Each row comes from the steps of one path. Every step used is in the known rows, and no mark comes twice. Write the path behind each row, first mark first.
Known rows:
vuda, nimi, somu: [-3.062  0.736  1.310 -0.137  1.276  0.267  0.961  0.613 -0.769  0.783
  2.412  0.041 -0.619 -2.785 -0.847 -2.098  0.533]
nimi, somu, rogel, vuda: [-2.447  1.241  4.096  2.941 -0.217  1.300  2.749  0.575 -1.312 -0.088
  1.361 -0.567  0.151 -2.436 -2.098  0.774  0.715]
nimi, somu: [-1.467  1.023  2.580 -1.381  0.483 -0.615  0.707  0.332 -0.527  0.803
  1.492 -0.293 -0.739 -2.164 -1.367 -1.586  0.537]
buferil, nimi, somu, porag, vuda: [-1.977  0.705  1.710  0.483  1.516  0.835  1.591  2.400 -1.685  0.284
  5.135  0.040 -0.662 -1.338 -1.078 -1.331 -0.609]
rogel, vuda, nimi, somu: [-3.309  1.238  2.544  2.811  0.177  1.854  1.945  0.635  0.062  0.043
  2.779  0.080 -0.760 -3.419 -1.220 -1.285  0.048]
porag, vuda, nimi: [-0.775  0.292  0.088  1.256  0.640  0.921  0.544  1.035 -0.650  0.431
  2.687 -1.188 -0.197  0.876  0.101 -0.139 -0.290]
somu, buferil: [-0.117  0.723 -0.722  2.103 -0.197  0.209  1.691 -0.335 -0.146 -0.564
 -0.605 -0.839  0.607 -0.597 -0.576  2.013  1.177]
somu, rogel, vuda, nimi: [-2.829  1.038  1.454  5.953 -0.064  2.198  3.008  0.402 -0.807 -0.863
  0.385 -0.577  0.914 -1.534 -0.583  1.046  0.612]
somu, buferil, nimi: [-0.902  0.514 -1.307  2.048  0.222  1.449  2.531  0.506 -0.055 -0.685
  1.780 -0.222  0.573 -2.160  0.191 -0.175  0.485]
porag, vuda: [ 0.693  0.543  1.072  0.253 -0.183  0.237  0.277  0.710 -0.326  0.387
  1.690 -1.546 -0.327  1.648 -0.215  0.449 -0.274]
somu, porag, vuda: [-0.048  0.969  0.568  2.410  0.790 -0.335  0.510  1.266 -1.336 -0.295
  1.110 -0.908 -0.094  2.355 -1.008  2.087 -0.025]
porag, vuda, rogel: [-1.281  0.271  0.961  2.182  1.721  0.745  0.055  0.166 -1.362  0.797
  3.572 -1.416 -0.125 -0.496 -0.067  0.242 -0.090]
rogel, vuda, nimi: [-2.419  1.254  0.963  4.162 -0.194  1.907  1.813  0.266  0.697 -0.493
  1.218 -0.120 -0.229 -2.038 -0.194 -0.998  0.016]
puno, rogel, vuda: [-1.092  1.490  2.365  3.951 -0.143 -0.422  0.475 -0.165  0.673 -0.189
  0.087  1.021  1.506 -2.567 -0.465 -1.433  0.054]
puno, nimi, somu, porag, vuda, rogel: [-1.451  0.828  2.344  4.402  3.590  0.152 -0.007  1.252 -1.489  1.091
  3.876  0.069  0.900 -3.822 -1.232 -0.107 -0.062]
buferil, vuda, rogel: [-2.429  0.196  0.831  2.137  1.055  1.449 -0.151 -0.201 -0.141  0.664
  2.795  0.540 -0.342 -3.750  1.321 -2.043  0.142]

Write each row's path:
[-3.587  1.023  0.994  1.489  2.227 -0.296  1.096  1.164 -1.594  0.284
  2.133  0.447 -0.427 -2.050 -1.510 -0.636  0.671]
vuda, nimi, somu, porag
[-1.214  0.970  2.593  0.567  1.251 -0.351  0.647  1.621 -1.913  0.478
  2.810 -0.636 -0.692  0.541 -2.141  1.355  0.112]
nimi, somu, porag, vuda
[-3.293  0.486  1.128  1.568  1.096  1.197  0.601  1.533 -0.835  0.377
  3.156  1.306 -0.772 -2.858 -0.083 -1.303  0.109]
buferil, vuda, nimi, somu, porag
[-2.372  0.786  1.797 -1.301  0.775  0.688  1.651  1.191 -0.382  0.604
  3.881  0.423 -0.748 -3.759 -0.403 -3.940 -0.212]
buferil, nimi, somu
[-3.170  0.996  3.136  2.699  0.188  2.415  3.476  1.455 -1.053 -0.230
  3.818  0.145  0.066 -4.021 -1.005 -1.822 -0.107]
buferil, nimi, somu, rogel, vuda
[-1.367  0.713 -0.206  3.233  1.571  0.314  0.693  1.562 -1.537 -0.234
  2.025 -0.647  0.005  1.709 -0.677  1.650 -0.038]
somu, porag, vuda, nimi
[-3.029  0.996  1.513  4.268  0.173  2.339  2.698  0.534 -0.283 -0.450
  2.653 -0.173 -0.155 -3.290 -1.567  1.181  0.541]
rogel, vuda, nimi, somu, buferil
[-2.744  0.682  2.491  2.069  2.886  0.092  0.498  1.161 -2.822  0.786
  4.426 -0.561 -0.528 -1.246 -2.084  1.132  0.248]
nimi, somu, porag, vuda, rogel
[-3.539  0.585  1.760  1.627  1.494  0.556  2.062  0.781 -1.985  0.459
  1.925 -0.276  0.375 -2.517 -1.167 -0.528  0.999]
vuda, nimi, somu, rogel
[-1.259  0.331  1.475  0.519 -0.331  1.304  1.381  0.576 -0.432  0.252
  2.362  0.209 -0.367 -3.012 -0.739  0.792  0.720]
nimi, somu, buferil, vuda
[-1.483  0.253  1.293  4.290  2.252  1.596  0.619  0.280 -0.093  0.952
  3.479  0.785  1.154 -6.989  0.044 -0.562  0.501]
puno, nimi, somu, buferil, vuda, rogel
[-2.077  0.119  1.937  1.584  1.179  1.217  1.662  1.556 -2.448  0.666
  3.775 -1.292  0.157 -0.109 -1.238  1.012  0.182]
porag, vuda, nimi, somu, rogel
[-1.494  1.296  2.380  5.011 -0.853  1.547  2.827  0.137 -0.623 -0.885
 -0.575 -0.874  0.850 -0.879 -0.891  1.556  0.649]
somu, rogel, vuda
[-2.779  0.252  1.436 -0.082  0.355  1.524  0.465  1.069 -0.080  0.856
  3.454  0.925 -0.924 -3.548  0.499 -2.743 -0.014]
buferil, vuda, nimi, somu
